Each row comes from the steps of one walk. Every step used is in the known rows, and no mark comes twice. Write the walk behind each row, first mark first.
In the rows, zero is written as 128.
Known rows
z/n/e/v/w/a/x: [146 104 130 161  75 127 193 124 188 142 139  94 103  85 105 171  80 108
  52 161 141 150 120  76 128 129 138]
a/x: [160 126 140 115 104 123 187 169 193 113 182  82  94  81 143 154 110 109
  59 167 148  79 141 150 105 159 134]
p/e/v/w: [129 118 106 102  94 130 174 134 168 111 120  97 102 109 119 182 161 115
  85 117 103  88 183 107 101 132 138]
n/w: [126  97  95  99 158 148  91 143 151 126 151 134 104  85 140 164 128 115
 137 164 131  89 190 112 116 123 121]
x/n/e/v: [167 127 110 144  88 142 159 127 131  86  94 131  75 103 125 116 173 114
 131 124 107 193  98 107 129 150 111]
w/a/x/n/e/u: [163 111 140 148 107 194 161 116 150  87 113  90  92  90 118 118 131 107
 108 146 161 183  47 146 120 176 116]
u/e/n/w: [109 125  97 129 152 173  88 101 114  88 172 120 100  98 130 149 139 108
 194 161 134 126 156 101  96 159 112]
p/e/n/w: [127 126  89 130 116 153 123 109  83  89 135  82 113 120 111 155 143  97
 150 159 120  91 126 108 101 138 127]
w/a/x/n: [158 158 132 139 103 127 193 133 183 121 177  96 126  77 120 100 118  96
  74 166 153 117  63 136 141 153 134]
w/a: [156 101  95 131 140  94 142 125 242  99 103  81 124  84 126 133 124  68
  79 170 126 135 114 140 140 147 111]
u/e/h: [126 118 115 100 163 155 107 157 163 100 201 110  82  78 172 140 173 113
 159 147 156 126 172 120  88 194 110]
v/w/a/x/n: [136 154 144 126 112 143 197 129 184 143 190 107 133  72 116 119 115 110
  76 159 157 101  98 123 137 141 139]
z/n: [159 130 128 118 155 115 139  96 132 114 141 117  89 105  89 148 141 119
  77 190 120 115  98 122 146 125 105]
n/e/u: [163  86 134 112 137 194 137 122 146  70  87  95  72 107 131 141 153 115
 123 140 141 168 102 155 106 174  99]
w/v: [161 137 117  92 108  96 112 138 249  68 124 127  97  84 125 109 157  95
  66 171 130 111 152 166 164 113 132]
x/n/w: [120 132 106 106 155 162 100 127 118 139 171 156 114  80 128 131 144 125
 154 158 136  98 142 110 131 116 121]
z/n/w: [129 103 105 118 163 144  85 105 109 140 155 143  96  95 103 170 124 126
 120 187 124 103 147  86 137  95 117]
u/e: [147 127 111 105 173 137 129 117 212  79 162 111  96  89 118 137 149  81
 144 146 120 157 163 130 103 183 103]
a/w/n: [111 173 120 113 145 107 127 101 197 107 109 110 121 121 119 185 119 120
 104 132 161  86  98 126 139 104 148]
v/w/n/e/u: [142 105 150 105 135 203 119  93 159  94  90 102  85 109  99 159 135 138
 132 125 163 162 106 139 131 145 114]
v/w/a/x: [136 109 130 124 106 120 193 149 230 143 170  79 121  70 131 168  80 101
  49 165 159  89 155 118 114 143 143]
e/u: [147 102 134 103 135 174 120 134 168  56 125  92  78  93 155 150 167 117
  95 154 152 106 101 189 100 178 109]
p/e/n: [161 154 107 135  99 130 187 100 100  58 116  36 109 134 100 127 165  81
 115 152 113 104  68 145 104 170 118]
a/x/n: [155 168 150 118 113 145 193 143 147 122 198 111 109  81 127 107 136 119
  84 157 150  98  85 149 130 152 131]

Which walk is each row?
[137 117  99  97 114 116  70 139 216  87 138 151 102  82 130 129 144 105
  97 174 136 103 184 136 157  90 145]  n/w/v
[141 102 108 144  99 121 150 156 211 127 164  87 117  67 140 163  74  87
  70 179 156 100 139 112 116 138 145]  n/w/a/x
[123 101  83 153 128 126 109 107 169 100 119  92 126  89 130 142 113  81
 129 177 138 129 113 106 128 134 116]  e/n/w/a
[148 116 138  93 155 157 146  88 173 145  91 114 104 113  64 154 112 132
 147 126 142 167 159  92 159 107 117]  v/w/n/e
[169 126 113 144  82 127 134 114 174  71  61 110  73 115 108 148 151 115
 122 121 120 196 104 109 144 132 120]  w/n/e/v
[144 119 132 104 142 154 111 140 133 131 135 104  83 102 134 142 148 137
 156 136 169 152 126 104 137 141 116]  w/n/e/h
[123 153 107 104 113  82 122 138 232  85 120 143 107 103 149 145 142 102
  66 153 136  81 149 140 131  93 158]  a/w/v
[164 117 114 111 109 167 150 124 153  38  99  49  94 114 121 151 171  90
  81 139 125 107  78 177  92 180 121]  p/e/u
[120 147 142  78 151 141 126  91 208 130 137 112 121  98  88 170 124 140
 107 135 158  89 151 129 161 103 133]  v/w/n
[157 122 138 128 123 161 203 114 155 165 136 114 113  91  85 113 100 115
 118 141 145 173 119  83 138 137 121]  v/w/a/x/n/e
[137 155 132 144  78 134 192 131 180 125 177 113 122  72 132 124 125 114
  74 148 151 115  87 116 134 145 142]  e/v/w/a/x/n
[145  96 123 149  72 128 199 148 212 133 135  87 108  78 130 167  82 102
  61 148 145 138 150  90 114 145 141]  n/e/v/w/a/x
[124 138 125 116 125 164 129 143 121 143 201 141 114  77 130 138 120 129
 127 165 152  86 140 109 123 127 140]  a/x/n/w
[135  87 102 147 111 115 157  94 195 134  92 113 109  96  96 163 116 102
  82 151 118 175 129  66 145 117 117]  z/n/e/v/w/a
[142 146  94 121  79 123  96 112 168  62 125 111 109 104 107 120 149  91
 107 172 124 105 135 133 144 102 149]  p/e/n/w/v
[132  86  77 133 146 112 102 127 216 117 116 105 127  76 130 151 107  79
 109 172 130 122 146 105 133 124 119]  n/w/a
[117 147 134 103 110 134 119  98 204 105 123 117 106  98 107 182 139 142
 104 127 154 105 140 126 154 106 137]  e/v/w/n
[169 124 112 172  59 130 180 133 168  90  99 107  85  95 127 118 139  99
 101 133 120 200  78  94 132 150 126]  w/a/x/n/e/v
[136 124 109 112 115 114  63 108 187  99 145 161  98  90  97 134 137 115
  85 192 129 113 150 115 172  72 141]  z/n/w/v
[176 127 132 143 118 147 198 120 157 139 123 106 110  94  91 101 108  98
 113 148 135 188  85 100 145 149 118]  w/a/x/n/e
[114 115 105 124 138 159 101 118  99 102 156 117 103 100 143 153 140 118
 163 171 138  90 144 116 109 136 118]  e/n/w
[136 150 121 109  85 133  99 139 194 101 177 156 110  71 122 109 130 113
  88 174 155  97 143 133 161  91 159]  a/x/n/w/v
[128 120 141 115  92 170 191 135 142 145 153 137  93  89 122 158 132 147
 111 120 134 133 168  86 115 129 133]  a/x/n/e/v/w
